Every row comes from one small tree of marks. The marks that hang from a mark follow it in brackets, in the order of their numbers. Every link used is in the known rows. Which tree was each row made from?
In the rows, 128 means zero.
Known rows
k386[k348]: [130 177 148  93 103 119  89 166 166 144 113 198 165 119 135 110 122]
k386[k243 k336]: [138 159 130 113 122 141 109 133 117 150 132 100 166 150 149 106 103]
k755[k386[k348]]: [142 175 127  89  80 156  36 158 176 144 124 204 145 121 129 105 130]
k755[k386[k83 k631]]: [142 155 117 108 111 152  45 118 135 154 133 171 147  96 142 133 129]
k83[k386]: [120 168 117  97 102 137  67 141 144 134 128 167 155 113 147 132 128]
k83[k386[k755]]: [120 154 131 115 124 141  88 130 140 121 111 168 149 137 141 128 133]
k827[k386]: [149 212 120  77 131  89  41 168 156 150 123 186 165  99 145 132 168]
k755[k386[k602]]: [156 165  98  94  95 149  22 161 159 149 143 175 143  82 132 116 151]
k827[k386[k336 k602 k631 k755]]: [203 163 117 132 149 127 154 122 115 134 100  97 163 138 114 124 160]
k827[k142 k386]: [141 185 109  62 142  57  22 198 155 168  94 201 175  93 154 149 168]
k83[k386[k631]]: [133 156 117 109 101 134 100  98 131 139 118 163 159 109 141 142 121]
k386[k243 k755]: [129 155 142 116 142 122  98 124 124 148 118 156 163 139 154 118 129]
k76[k348]: [101 204 126  84 128  51  63 136 164 132 112 189 165  88 136 138 114]
k755[k386[k83 k336]]: [136 157 119 109 116 178  41 159 138 135 140 119 139 136 138 108 115]
k386[k83 k336 k348 k631]: [155 143 155 131 119 154 171 134 121 138 106 107 168 152 123 110  92]
k83[k386[k243 k336 k602 k631]]: [191 124 102 150  97 180 190  83  82 138 135  31 162 146 138 121 100]
k386[k243]: [131 170 130 100 120 117  77 134 130 159 134 154 168 116 161 119 122]
k386[k336 k348 k755]: [136 149 161 123 127 149 138 154 148 118  91 148 157 177 117  94 111]
k827[k142 k386[k336 k348 k602]]: [198 163 115  96 122 107 121 215 142 149  86 111 175 135 124 117 150]

Which tree is each row?
[167 131 158 150 123 159 204  85 107 136  94  97 168 192 127 101  92]  k386[k243 k336 k348 k631 k755]
[157 154 133 117  91 164  86 126 145 149 122 168 149 117 131 119 119]  k755[k386[k83 k348 k631]]
[173 124 139 153 155 168 177 146  85 133 129  40 159 161 142 103 116]  k386[k83 k243 k336 k602 k755]
[211 186 117 110 105 114 143 147 142 149 108 146 172  99 117 127 162]  k827[k386[k348 k602 k631]]
[180 132 154 150 132 158 189 157 105 137 121  90 163 147 140 102 125]  k386[k83 k243 k348 k602 k755]
[160 143 128 126 137 132 129 135 115 147 124 125 163 123 145 115 138]  k386[k243 k602 k755]
[143 133 152 143 157 158 148 135  94 134 124  71 160 176 149 106 104]  k386[k83 k243 k336 k755]
[188 174 119 118 150 128 119 168 129 127 109 104 157 142 120 112 164]  k827[k386[k336 k602 k755]]
[181 144 120 130  80 159 169 118 129 132 113 128 160 116 121 126 123]  k83[k386[k348 k602 k631]]
[134 145 152 129 156 134 118 136 106 145 126 124 160 141 161 119 125]  k386[k83 k243 k755]
[173 134 152 147 117 168 202 111  94 148 119  63 172 171 139 105  81]  k386[k83 k243 k336 k348 k631]
[149 159 124  93 164  88  73 184 137 142  75 147 168 152 139 132 154]  k827[k142 k386[k336 k755]]
[173 146 113 122 115 124 140 105 106 166 132 117 172  96 146 129 128]  k386[k243 k602 k631]
[166 145 109 122  98 177  88  79 115 158 136 104 152 147 142 113 104]  k755[k386[k243 k336 k631]]
[176 129 135 147 105 192 187 148 127 100 103  80 148 178 110  98 115]  k83[k386[k336 k348 k602 k755]]
[151 175 111  75 144  81  50 197 142 156  90 148 173 129 143 135 149]  k827[k142 k386[k336]]
[177 123 135 152 149 141 181 105  82 152 122  88 166 120 146 128 130]  k386[k83 k243 k602 k631 k755]
[155 138 128 125 139 116 130 116 129 143 104 166 162 100 125 131 145]  k386[k602 k631 k755]
[149 142 168 139 137 151 158 146 114 137 114 124 164 162 150 105 112]  k386[k83 k243 k348 k755]
